What can hang from each mark
T: L Q
W: Q
A: J
Q: E J T W
H: E
E: H
J: A Q

Known rows, with every way that one mark hangs from another
Q(J T): [-2.91,  1.19, -1.46, -1.35,  0.11, -0.28,  2.00,  1.00, -3.49, -3.99,
  0.08,  1.06,  1.90, -0.15, -0.41, -0.65,  1.17,  0.68]
T(Q(J(A) W)): [-3.10,  1.78, -1.59,  0.09,  2.31, -0.02, -0.56, -0.27, -1.92, -2.93,
  0.78, -0.20,  1.23,  0.58,  2.74, -0.73,  0.85,  2.03]
W(Q(J)): [ 0.06,  0.66, -0.79, -0.84, -0.23, -0.65, -0.93, -0.55, -2.61, -1.21,
 -1.03,  1.06,  1.32,  0.94, -0.38, -0.05, -0.08,  0.91]
A(J(Q)): [ 0.46,  0.35, -0.78,  0.08,  0.35, -0.77, -0.77, -0.04,  0.55,  0.17,
 -0.78,  1.12,  2.44, -0.18, -1.11,  0.42, -0.65, -0.30]
J(A): [-0.18,  0.64, -0.81,  0.41, -0.65, -0.59, -2.03,  0.25,  0.79,  2.45,
  0.82,  1.06,  0.67, -0.06,  0.80,  0.15,  0.37, -0.66]
J(A Q(E W)): [-1.71,  0.03, -1.20,  0.36,  1.02, -0.63, -3.94,  0.36,  3.00,  2.51,
  1.05,  0.73,  0.60,  0.61,  1.41,  0.38, -0.79, -0.10]
J(A Q): [-0.78,  1.41, -1.38, -0.28,  1.07, -1.15, -2.89, -0.18,  1.69,  2.57,
  1.42,  1.57,  1.38, -0.24, -0.57,  0.46, -0.17, -0.53]
E(H): [ 0.75, -0.48, -0.41, -0.77, -1.09,  0.01, -1.01,  0.89, -1.33,  0.88,
 -0.61,  1.26, -1.18,  0.39,  0.52,  0.43, -0.29, -0.30]
Q(E): [-0.84, -1.23,  0.56,  0.11, -1.26, -0.77, -1.26, -0.03,  1.32, -0.03,
 -0.36, -0.11,  0.06,  0.11,  0.63, -0.11, -0.34, -0.79]
T(L Q(E J)): [-3.64,  1.84, -0.25, -0.22,  1.48, -0.61,  1.35, -1.25, -2.84, -7.24,
 -0.53, -0.54,  2.52, -1.12,  1.89, -1.26,  1.10,  0.81]
T(Q(J)): [-2.77,  1.43, -0.62, -0.81,  1.74, -0.72,  0.94, -1.10, -2.69, -4.86,
  0.12, -0.33,  1.53, -0.07,  0.77, -0.83,  0.78,  1.35]
A(J): [ 1.01, -0.34, -0.27,  0.71, -1.19, -0.33, -0.04,  0.40, -0.26,  0.10,
 -1.34,  0.63,  1.82, -0.02,  0.09,  0.10, -0.14, -0.43]
Q(T): [-1.72,  0.57, -0.73, -0.72, -1.05,  0.26,  2.07,  1.27, -1.54, -1.15,
 -0.17,  0.29,  0.84, -0.46, -0.38, -0.30,  0.27,  0.03]
A(J(Q(E T))): [-1.59, -0.20, -0.94, -0.40, -1.51, -1.25, -0.25,  0.97,  0.41, -0.75,
 -1.25,  1.27,  3.19, -0.47, -0.95,  0.08, -0.76, -0.90]
H(E): [-0.71, -1.91,  0.22, -1.11, -0.25,  1.56, -0.30, -2.14, -0.79,  1.88,
  0.05,  0.07, -0.14,  0.54,  0.24,  0.05, -0.17, -0.34]
Q(J(A)): [-1.41,  1.12, -1.55, -0.23,  0.50, -1.10, -1.76, -0.03, -1.25, -0.67,
  0.99,  1.74,  1.68,  0.23,  0.71, -0.24,  1.27,  0.10]
Q(E J): [-2.07, -0.65, -0.23, -0.51, -0.10, -1.33, -1.27, -0.28, -0.62, -2.85,
 -0.11,  0.72,  1.09,  0.48,  0.63, -0.47,  0.58, -0.11]
T(L Q(W)): [-1.95,  2.21, -0.32,  0.75,  2.65,  1.76,  2.61, -0.38, -2.18, -4.63,
 -0.38, -1.95,  0.63, -0.85,  2.71, -0.85,  0.34,  2.11]
J(A Q(T)): [-2.29,  1.85, -2.07, -0.90,  0.21, -0.91, -1.04,  0.91,  0.36,  1.59,
  1.25,  1.86,  2.14, -0.69, -0.92,  0.22,  0.10, -0.52]
J(A Q(E)): [-1.52,  0.23, -0.95, -0.18, -0.04, -1.83, -3.95, -0.25,  2.92,  2.59,
  1.08,  1.53,  1.42, -0.16,  0.03,  0.40, -0.46, -1.24]
T(L Q): [-1.77,  2.37, -0.04,  0.24,  1.59,  0.57,  2.53, -1.01, -2.27, -4.61,
 -0.41, -1.18,  1.48, -1.56,  1.37, -0.84,  0.64,  0.91]

Rows
[-1.72,  2.95, -2.19, -0.77, -0.97, -0.26,  0.53,  0.62, -4.42, -2.18,
 -0.75,  2.06,  3.41, -0.55,  0.34, -0.49,  1.02,  0.61] -> W(Q(J(A) T(L)))
[-0.49,  1.88, -0.81, -0.54, -1.44,  0.75,  2.12,  0.68, -3.32, -1.55,
 -1.62,  0.46,  1.89, -0.80, -0.31, -0.27, -0.19,  0.51] -> W(Q(T(L)))
[-2.90,  2.92, -0.73, -0.32,  2.59,  0.09,  2.45, -1.22, -4.05, -7.19,
 -0.18, -0.43,  2.43, -1.26,  1.30, -1.14,  1.47,  1.51] -> T(L Q(J))
[-2.39,  2.30, -1.57, -0.37,  2.59,  1.56,  2.17,  1.17, -1.46, -2.75,
  0.15, -0.11,  1.36, -0.83,  0.13, -0.17, -0.09,  1.41] -> J(Q(T(L) W))
[-2.31,  1.09, -1.50, -0.81,  1.93,  0.90,  1.02,  1.28, -0.31, -1.03,
  0.45, -0.01,  0.60,  0.10, -0.32,  0.09, -0.64,  1.27] -> J(Q(T W))
[-0.18, -0.64, -0.34,  0.20, -0.65, -1.44, -1.88, -0.06,  1.59,  0.19,
 -1.12,  1.05,  2.52, -0.08, -0.59,  0.31, -0.98, -0.92] -> A(J(Q(E)))
[-1.11,  0.66, -1.60, -0.02,  0.48,  0.46,  0.92,  1.57, -0.58, -0.79,
 -0.94,  0.66,  2.37,  0.04, -0.19,  0.19, -0.68,  0.76] -> A(J(Q(T W)))
[-0.89,  0.80, -1.37, -0.49, -0.48, -0.59,  0.93,  0.99, -0.66, -0.75,
 -0.92,  1.33,  3.12, -0.60, -1.45,  0.17, -0.47, -0.31] -> A(J(Q(T)))
[-0.04, -0.88, -0.63, -1.40, -2.20, -1.34, -2.84,  0.08, -2.49, -0.54,
 -1.82,  1.97,  0.41,  1.31,  0.61,  0.18, -0.61,  0.01] -> W(Q(E(H) J))
[-3.02,  0.75, -1.59, -0.84, -0.91, -1.59, -2.10,  0.86,  1.56,  1.51,
  0.92,  1.81,  2.22, -0.59, -0.34,  0.09, -0.28, -1.26] -> J(A Q(E T))
[-1.09, -0.52, -0.31, -0.81, -3.20, -0.64, -0.24,  0.78, -0.94,  0.26,
 -1.72,  0.51,  1.20,  0.27, -0.16, -0.09, -0.99, -0.34] -> W(Q(E T))
[-3.30, -0.72, -1.67, -1.35, -0.91,  0.27, -0.07,  2.41, -3.23, -3.31,
 -0.84,  1.25, -0.04,  1.11,  2.23, -0.39,  0.31,  0.96] -> Q(E(H) J T W)
[-2.05,  1.77, -1.12,  0.34,  0.93,  2.30,  3.40,  1.81, -2.67, -3.25,
 -0.44, -0.74,  0.75, -0.76,  1.61, -0.57,  0.55,  1.43] -> Q(T(L) W)
[-3.84,  0.64, -1.13,  0.17,  1.14, -0.74, -1.71, -0.30, -0.72, -2.95,
  0.44, -0.30,  1.31,  0.69,  3.34, -0.81,  0.50,  1.32] -> T(Q(E J(A) W))
[-0.99,  1.91, -1.44, -0.13,  0.19,  0.04,  1.91,  0.89, -1.72, -2.38,
 -1.19,  1.25,  3.78, -1.43, -1.04, -0.05,  0.03, -0.15] -> A(J(Q(T(L))))
[-3.76, -0.08, -0.99, -1.22, -1.15, -1.04,  0.70,  0.96, -2.10, -4.05,
 -0.30,  0.94,  2.02, -0.03,  0.23, -0.75,  0.87, -0.10] -> Q(E J T)
[-1.92,  0.29, -0.63, -0.84, -2.40,  0.22,  1.25,  1.86, -2.62, -2.47,
 -1.35,  1.15,  0.69, -1.11,  1.19, -0.31,  0.24, -0.91] -> Q(E(H) T(L))
[-1.73, -0.73, -1.68, -0.24, -0.51, -0.53, -3.90,  1.38, -1.02,  0.10,
  0.07,  1.91, -0.27,  1.53,  3.36,  0.05,  0.45,  0.35] -> Q(E(H) J(A) W)
[-0.95,  1.22, -1.69,  0.21,  2.14,  0.06, -2.78,  0.38,  1.79,  2.54,
  1.41,  0.82,  0.52,  0.44,  0.83,  0.49, -0.47,  0.63] -> J(A Q(W))
[-1.67,  0.97, -1.01, -0.03, -0.83, -0.62,  0.90,  0.87, -0.65, -2.41,
 -1.46,  1.14,  3.85, -1.30, -0.49, -0.16, -0.27, -0.79] -> A(J(Q(E T(L))))
[-0.89, -0.19, -1.29, -0.79, -0.89, -1.82, -4.78,  0.50,  1.84,  3.32,
  0.58,  2.53,  0.48,  0.14,  0.43,  0.71, -0.76, -1.47] -> J(A Q(E(H)))
[-2.21,  2.50, -1.28, -0.93,  1.56,  0.38,  2.25,  0.53, -1.49, -2.72,
  0.20,  0.66,  2.21, -1.60, -1.25, -0.18,  0.24,  0.26] -> J(Q(T(L)))
[-2.92,  1.26, -0.91, -0.24,  2.82,  0.48,  1.04, -0.51, -2.57, -4.92,
  0.13, -1.09,  0.65,  0.63,  2.15, -0.83,  0.54,  2.53] -> T(Q(J W))
[-4.06,  1.91, -1.81, -0.41, -0.99, -0.88,  0.29,  1.08, -2.69, -3.92,
  0.15,  1.79,  3.42, -1.18,  1.44, -0.92,  1.79, -0.51] -> Q(E J(A) T(L))
[-2.09,  0.73, -0.19,  0.26,  0.63,  1.12,  0.62,  0.30, -2.04, -3.91,
 -1.24, -1.04, -0.28, -0.43,  3.73, -0.60, -0.22,  1.15] -> T(L Q(E(H) W))
[-2.16,  0.08, -0.96, -0.23, -1.29,  1.51,  1.30,  2.53, -2.56, -2.49,
 -1.36,  0.33, -0.25, -0.28,  2.75, -0.33, -0.07,  0.37] -> Q(E(H) T(L) W)
[-2.69,  1.10,  0.17,  0.91,  1.54,  1.03,  1.43, -0.38, -0.99, -4.66,
 -0.74, -2.04,  0.71, -0.74,  3.29, -0.95,  0.01,  1.39] -> T(L Q(E W))
[-2.24, -0.88, -0.51,  0.08,  1.07,  0.00, -1.23,  0.41, -0.54, -2.98,
 -0.14, -0.17,  0.18,  1.28,  2.23, -0.48,  0.28,  1.22] -> Q(E J W)
[-2.45, -0.28, -1.32,  0.45,  0.43, -0.55, -3.04,  0.66,  0.21, -0.74,
  0.61,  0.78,  0.79,  1.22,  2.88, -0.34,  0.57,  0.61] -> Q(E J(A) W)
